What can hang from each mark
K_49: K_702
K_139: K_702
K_379: K_641
K_885: K_379 K_515
K_641: K_379 K_702 K_707 K_769
K_785: K_769
K_707: K_139
K_710: K_769
K_515: K_641 K_885
K_702: K_49 K_139
K_769: K_641 K_710 K_785

Every row comes from one small tree of marks. The marks that hang from a mark follow it in brackets, in the order of their numbers. Every link used is in the known rows. Which tree was each row made from?
Known rows
K_769{K_785}: [-0.80  1.99 -0.12 -0.06 -1.88  3.88 -2.84  1.80 -2.40 -0.59  2.87  0.20
 -1.30 -2.80 -2.63 -0.16  2.96 -0.45  5.29  4.18  1.21 -1.58 -2.64 -3.25
 -2.09  0.48  1.30]
K_785{K_769{K_641{K_702{K_49 K_139} K_707} K_710}}: [ 2.22  3.68 -1.96  1.31  1.34  0.25 -0.35 -2.73  0.61 -0.80 -2.48 -1.64
  0.20  3.17 -0.68 -1.49 -1.79  0.49 -5.02  1.59 -0.81  4.33  0.71  3.36
 -0.05  2.93  0.11]
K_641{K_707{K_139} K_769}: [-2.21 -1.94 -0.17  0.44 -1.23 -1.60  1.64  0.40  0.58  1.50  0.52  0.05
  0.63 -1.85 -1.88  2.13 -0.29 -0.37 -0.48 -0.32  0.30 -3.82  1.93  3.47
 -0.02 -1.71 -1.28]
K_769{K_641{K_379 K_702{K_139} K_707} K_710 K_785}: [ 1.80  1.20 -1.03 -1.27  0.83 -1.28  1.20 -2.13  0.70 -2.68 -3.53 -0.71
 -0.96  2.15  1.22  0.13 -3.57  2.74 -1.15  1.19 -1.70  6.24 -2.64 -2.15
  1.12  4.25  3.04]
K_785{K_769{K_641{K_379} K_710}}: [ 2.51  1.02 -0.39 -1.36  0.42  2.25 -3.38  1.62  1.59 -0.98 -2.14  0.76
 -1.34 -0.28 -3.82 -2.61  3.27 -0.13  0.49  4.06  1.35  2.33 -2.73 -2.32
 -1.67  2.36  1.10]
K_769{K_641 K_710 K_785}: [ 1.94  3.92 -0.96 -1.86  1.42  5.17 -2.84  0.39 -2.12 -3.12  1.00 -0.26
 -0.93 -0.44 -2.17 -2.03  3.17  0.60  5.92  5.51  1.66  3.36 -5.03 -6.82
 -1.52  4.77  3.94]
K_707{K_139{K_702{K_49}}}: [-2.96  2.21 -0.79  0.03 -0.58  2.19 -0.77 -1.19 -2.91  2.46  3.37 -0.48
  0.88 -1.83 -2.10  0.98  1.60 -3.30  0.47  1.39  1.51 -4.66  2.06  4.48
  0.43 -0.83  0.24]
K_710{K_769{K_641{K_379 K_702{K_49}}}}: [ 0.87  2.06  1.55 -0.12  2.21  0.84 -2.30  0.44 -0.99 -0.49 -0.92  0.28
 -0.42  1.39 -1.83 -1.41 -0.60 -0.68  1.11 -1.30  0.27  0.16  2.19  1.28
 -1.49  0.28 -1.35]
K_769{K_641{K_702} K_710}: [ 0.72  2.22 -0.25 -0.43  0.62  2.41 -2.17  0.12 -0.90 -1.41 -0.29 -0.87
 -1.18  0.08 -0.92 -1.64  1.75  2.13  3.34  2.53  1.44  1.84 -1.23 -2.80
 -0.20  3.44  2.45]
K_885{K_379{K_641{K_702 K_769{K_710}}} K_515}: [ 2.08 -2.15 -0.51 -0.58  0.22 -1.56  3.00 -0.15  2.03  1.51 -0.01  3.32
 -2.78  1.78  1.60  0.25  4.68 -0.96  0.05 -1.23 -0.03  0.80  0.66 -2.53
  3.12 -1.16 -0.85]
K_710{K_769{K_641{K_702 K_707}}}: [-0.75  0.77  0.31  0.46  1.86 -1.37 -0.87  1.27  0.02 -0.46 -0.18  0.35
 -0.58  0.78 -1.95 -0.82 -1.29  1.31  2.99 -1.48 -0.05  0.77  1.92 -1.50
  0.19 -0.81 -0.61]
K_515{K_641{K_379 K_702 K_707 K_769{K_710}} K_885}: [ 0.63 -3.43  0.43 -1.36  0.46 -2.51  2.08 -1.13  2.10  0.34 -2.20 -1.24
  4.00  0.63  4.90  0.07 -3.66  3.52 -5.58 -5.37  0.03  1.80 -1.05  0.43
 -1.00  1.19  0.01]
K_710{K_769{K_641}}: [-0.37  2.09  0.43 -0.53  2.29  2.36 -3.51  2.18 -1.89 -0.75  1.99  0.94
 -0.27 -0.68 -4.73 -1.88  3.47 -1.57  5.52  2.11  1.54 -1.01  0.26 -3.31
 -1.92 -0.04  0.44]
K_515{K_641{K_379 K_702{K_49 K_139} K_707} K_885}: [-1.05 -1.27  0.56  0.65 -0.10 -0.97  0.60 -2.31 -0.40  0.50 -0.57 -3.32
  4.86  0.65  5.38  0.58 -5.08 -0.36 -8.00 -3.48 -2.04  0.04  1.52  5.14
 -1.37  0.25 -0.51]
K_710{K_769}: [-1.48  0.98  0.37  0.29  0.14  1.85 -3.47  3.04 -1.47  1.06  2.98  1.22
 -0.85 -2.42 -4.78 -0.64  4.29 -1.75  4.56  1.21  1.78 -3.17  1.04 -1.58
 -2.44 -1.94 -0.84]
K_710{K_769{K_641{K_707} K_785}}: [ 0.48  2.61 -0.22 -0.84  2.48  1.24 -1.42  1.72 -1.04 -2.20  1.01  0.74
 -0.38  0.14 -3.04 -1.18 -0.16 -0.20  5.62  1.33  0.16  2.28 -1.87 -5.54
 -1.20  0.51  0.94]
K_885{K_379 K_515{K_641{K_707 K_769}}}: [ 2.80 -2.64  1.22  0.18 -1.44 -0.69  2.79  0.68  0.78 -0.60  2.99  2.99
  0.87  0.15  2.75  1.06  3.26 -1.92 -2.84 -1.37 -0.38 -1.89  0.89 -0.44
  2.61 -2.64 -1.89]
K_49{K_702}: [-1.83  1.36  2.19  1.43 -0.86  2.10 -4.96  1.95 -2.08 -0.19  2.46 -0.66
  0.10 -4.00 -2.80 -0.08  2.95 -1.56  4.99  2.86  1.36 -3.69 -0.80 -1.70
 -1.75 -2.10  1.65]
K_49{K_702{K_139}}: [-2.12  1.78  1.66  1.54 -0.34  0.62 -3.98  0.04 -2.67 -0.15  2.08 -0.94
  0.83 -2.86 -2.87  0.53  2.28 -2.70  2.28  3.23  0.11 -2.90 -0.01  0.57
 -1.25 -1.71  2.14]
K_515{K_641{K_702{K_49}} K_885{K_379}}: [ 1.18  0.09  1.58  0.98  0.67  2.81 -0.56  0.06 -1.47 -0.43  3.11 -2.52
  3.28 -1.22  4.55 -0.77  0.94 -1.33 -3.72 -0.42  0.80 -2.68  0.92  0.81
 -0.90 -0.83 -0.10]
K_379{K_641{K_702{K_139}}}: [-3.94 -1.07 -1.35  0.84 -0.99 -0.94 -0.67 -0.66 -0.88  2.17  0.11 -1.24
 -1.47  0.17 -1.10  0.13  0.57 -1.80  1.28  0.85 -1.17 -1.57  0.42  1.39
  0.08 -1.44  0.23]
K_785{K_769{K_641{K_702 K_707{K_139}} K_710}}: [ 0.37  1.34 -2.28  0.35  1.82 -1.17  1.18  0.00  3.53 -0.29 -3.65 -0.50
 -0.06  0.48 -2.32 -1.13 -1.62  1.41 -1.04  1.44  0.43  2.10  0.43  1.05
  1.21  0.91  0.63]
K_515{K_641{K_707} K_885{K_379}}: [ 0.37 -2.72  1.00  0.07  0.01  1.19 -0.37  2.01  0.35 -0.70  3.38 -1.87
  2.94 -2.55  3.62 -0.11  1.45 -1.04 -2.48  0.43  0.27 -2.25 -1.06 -2.95
 -0.01 -1.89  0.75]
K_769{K_710}: [-0.24  1.02 -0.48 -0.30 -1.25  3.89 -3.63  1.63 -1.13  0.04  2.15 -0.37
 -1.32 -2.50 -2.23 -0.67  4.88  0.01  3.33  3.86  2.17 -0.92 -1.72 -2.75
 -1.75  1.86  1.73]

Write each row's tree
[-3.48 -3.26 -0.50 -2.05  0.61 -2.18  1.90 -0.40  0.59  2.00  0.82 -1.26
  5.12 -1.91  2.68  0.99 -3.00 -1.45 -3.74 -2.78 -0.12 -2.87  0.10  1.87
  1.07 -1.76  1.12]  K_515{K_641{K_379 K_707{K_139{K_702}}} K_885}
[-1.10  0.08  0.39  0.79 -0.80 -0.01 -0.95  0.66 -0.63 -0.87 -0.25 -1.42
 -1.13  0.09 -0.10 -0.34 -1.52  2.20  2.22  0.62 -0.35  0.26  0.44 -0.85
  0.67  0.79  0.28]  K_769{K_641{K_702 K_707}}
[ 0.71 -3.53 -1.71 -0.46  1.09 -4.52  6.27 -0.74  4.49  1.86 -1.98  2.66
 -1.70  1.45  2.49  1.83  1.02 -1.14 -2.20 -2.85 -1.04  0.40  2.17  0.12
  5.22 -2.14 -1.09]  K_885{K_379{K_641{K_702 K_707{K_139} K_769{K_710}}} K_515}
[ 0.55 -1.19 -0.95 -1.20 -0.16 -3.46  4.18 -0.97  2.96  0.17 -3.95  0.69
 -0.48  0.14  0.81  2.27 -4.03  3.05 -1.74 -2.18 -0.21  2.19 -0.75  1.42
  1.02  1.23  0.17]  K_641{K_379 K_702 K_707{K_139} K_769{K_710 K_785}}
[ 1.56  2.39  0.12  1.11 -0.05 -0.18 -1.47 -1.84 -0.24 -0.01 -2.73 -0.43
 -0.09  2.18 -2.03 -1.09 -1.16 -1.31 -4.68  1.71 -1.06  1.33  1.84  5.76
 -1.02  0.65 -1.29]  K_785{K_769{K_641{K_379 K_702{K_49 K_139}}}}
[ 0.54 -2.95  0.39  0.31 -1.09 -2.35  2.94  0.43  1.25  2.03  0.98  3.46
 -2.83  1.16  1.01  0.71  3.80 -1.98  0.54 -1.67 -0.74 -1.98  2.00 -0.57
  3.06 -3.51 -2.28]  K_885{K_379{K_641{K_702 K_769}} K_515}
[-0.23  1.78 -0.12  0.10 -0.35  0.66 -0.17  0.20 -0.93 -2.23 -0.37 -0.75
 -1.28  0.43  0.14 -0.42 -2.86  2.72  3.86  1.54 -0.46  2.34 -1.83 -3.33
  0.45  1.79  1.26]  K_769{K_641{K_702 K_707} K_785}
[-1.52  0.41 -1.47  0.83 -0.02 -1.97  2.83 -3.83 -1.11  1.35 -1.24 -1.43
 -0.22  3.37  1.82  1.38 -4.45 -0.48 -2.28 -2.21 -2.55  1.88 -0.31  3.25
 -0.16 -0.04 -1.28]  K_379{K_641{K_702{K_49 K_139} K_707 K_769{K_785}}}
[-0.83  1.50 -0.53  1.28 -0.20 -1.10  3.46 -2.00 -0.27  0.56 -0.76 -0.69
  0.77  0.40  0.71  2.31 -4.46  0.92 -1.60 -1.96 -0.44 -0.86  1.73  4.98
 -0.14 -0.34 -1.68]  K_641{K_702{K_49} K_707{K_139} K_769{K_785}}
[ 2.15 -0.71  1.06  0.08 -1.21  2.79 -0.43  2.27 -0.63 -0.91  4.48  2.66
  0.17 -1.75  1.11 -0.38  6.53 -3.73  0.65  2.25  0.69 -3.17  0.11 -2.35
  1.72 -2.02  0.06]  K_885{K_379 K_515{K_641}}
[ 0.78 -0.98  0.18 -0.01 -0.91  0.00 -2.31  2.09  2.13 -0.33 -1.97  0.49
 -1.31 -0.23 -2.77 -1.36 -0.06  0.05 -0.80  2.21 -0.41  0.72 -0.92 -0.30
 -0.73 -0.47 -1.00]  K_785{K_769{K_641{K_379 K_707}}}
[-2.89 -3.02 -0.04  0.71 -2.18 -3.04  1.25  1.38  2.58  1.55 -2.20 -0.47
 -0.98 -2.13  0.02  2.27 -2.96  0.98 -1.17 -1.07 -0.62 -2.93  2.48  3.94
  1.38 -1.92 -1.02]  K_641{K_379 K_702 K_707{K_139}}
[ 1.75 -2.03  0.76  1.13 -1.66 -1.01  2.34  1.31  1.35 -0.76  2.36  1.90
 -0.15 -0.35  3.96  0.85  1.71 -0.72 -1.89 -1.27 -0.83 -1.32  1.82 -0.73
  3.93 -2.57 -1.18]  K_885{K_379 K_515{K_641{K_702 K_707}}}
[ 2.06  3.77 -0.35  0.02 -0.12  2.63  0.12 -2.06 -1.88 -0.59  0.21 -0.06
 -0.36  1.01  0.26  0.01 -0.11  2.01  0.35 -0.10  1.41  2.14 -1.27  0.47
 -2.05  3.10  0.18]  K_641{K_702{K_49} K_769{K_710 K_785}}
[ 1.15  2.22  0.17  0.16  0.15 -0.28  0.58 -2.78 -1.19 -2.18 -2.13 -1.45
 -0.16  2.58  1.87  0.63 -5.05  0.73 -2.55  0.63 -2.41  3.82 -0.39  2.09
  0.36  2.82  0.74]  K_769{K_641{K_379 K_702{K_49 K_139} K_707} K_785}
[ 0.34  0.32  1.27 -1.37  1.76  1.06 -3.28  2.38 -0.60 -0.78  0.15  1.65
 -0.70 -0.72 -4.04 -1.43  2.49 -1.45  3.89  1.10  0.93 -0.36  0.12 -2.70
 -1.78 -0.14  0.17]  K_710{K_769{K_641{K_379}}}
[-0.89 -2.18  0.57  0.72 -1.54 -1.79  1.61 -0.49 -0.17  0.46  0.37 -0.61
  1.72  0.35  2.01  0.74 -2.59  1.97 -1.90 -3.37 -0.04 -1.48  0.49  2.76
 -0.01 -1.27 -1.57]  K_515{K_641{K_702 K_707 K_769}}
[ 0.32 -1.18  1.01 -0.77 -1.93  2.03 -1.54  1.76 -0.31 -0.16  2.00  2.59
  0.77 -1.52  0.52 -0.41  3.68 -2.82  0.64  0.28  0.16 -2.30 -0.51 -0.72
 -0.33 -0.75 -0.47]  K_885{K_515{K_641{K_379}}}
[-0.58  0.27 -1.01  0.00  0.53  1.10 -0.18 -1.98 -0.55  2.07 -0.79 -1.22
 -1.02  2.03  0.82 -0.78  0.59 -0.02  0.03 -1.67  0.83  0.66 -0.49  1.37
 -1.22  1.47 -0.69]  K_379{K_641{K_702{K_49} K_769{K_710}}}
[-0.13 -1.33  1.08  1.34 -2.25 -3.22  1.86 -2.83 -0.22  1.70 -1.77 -0.64
  0.08  1.85  1.65  2.56 -3.95  0.82 -7.05 -3.32 -1.95 -0.32  3.47  8.03
 -0.05 -0.24 -2.75]  K_641{K_379 K_702{K_49 K_139} K_707 K_769}
[-0.64 -1.09 -2.17 -0.95  0.13 -1.66  2.30 -1.25  1.40  0.63 -2.24 -0.24
 -1.83  1.95  1.37  0.18 -2.44  2.50  2.02 -2.08 -0.44  3.72 -3.39 -3.24
  0.32  1.17  0.53]  K_379{K_641{K_702 K_707 K_769{K_710 K_785}}}
[-2.82 -2.26 -0.33  0.33 -1.15 -1.41  0.22 -0.06 -0.38  2.69 -0.24 -0.01
 -1.51  0.41 -0.87  0.00  0.42  0.00  2.38 -1.72  0.04 -2.24  0.10  0.94
 -0.39 -1.81 -1.59]  K_379{K_641{K_702 K_769}}
[ 0.79  0.69  0.56 -1.00  1.90 -1.91  0.19  1.18  0.84 -1.72 -2.29  1.17
 -1.28  1.15 -1.10 -0.33 -3.56  2.03  3.09 -1.59 -0.86  3.33 -0.66 -3.35
  0.07  0.21  0.10]  K_710{K_769{K_641{K_379 K_702 K_707} K_785}}
[ 2.48 -2.83  0.72 -0.56  1.20 -1.73  3.37 -0.71  1.80 -0.49  0.34 -1.22
  3.46  0.30  5.48  0.17 -0.80  2.56 -5.76 -3.46  0.42  1.14 -0.50 -1.38
  0.89 -0.03  0.54]  K_515{K_641{K_702 K_707 K_769{K_710}} K_885{K_379}}
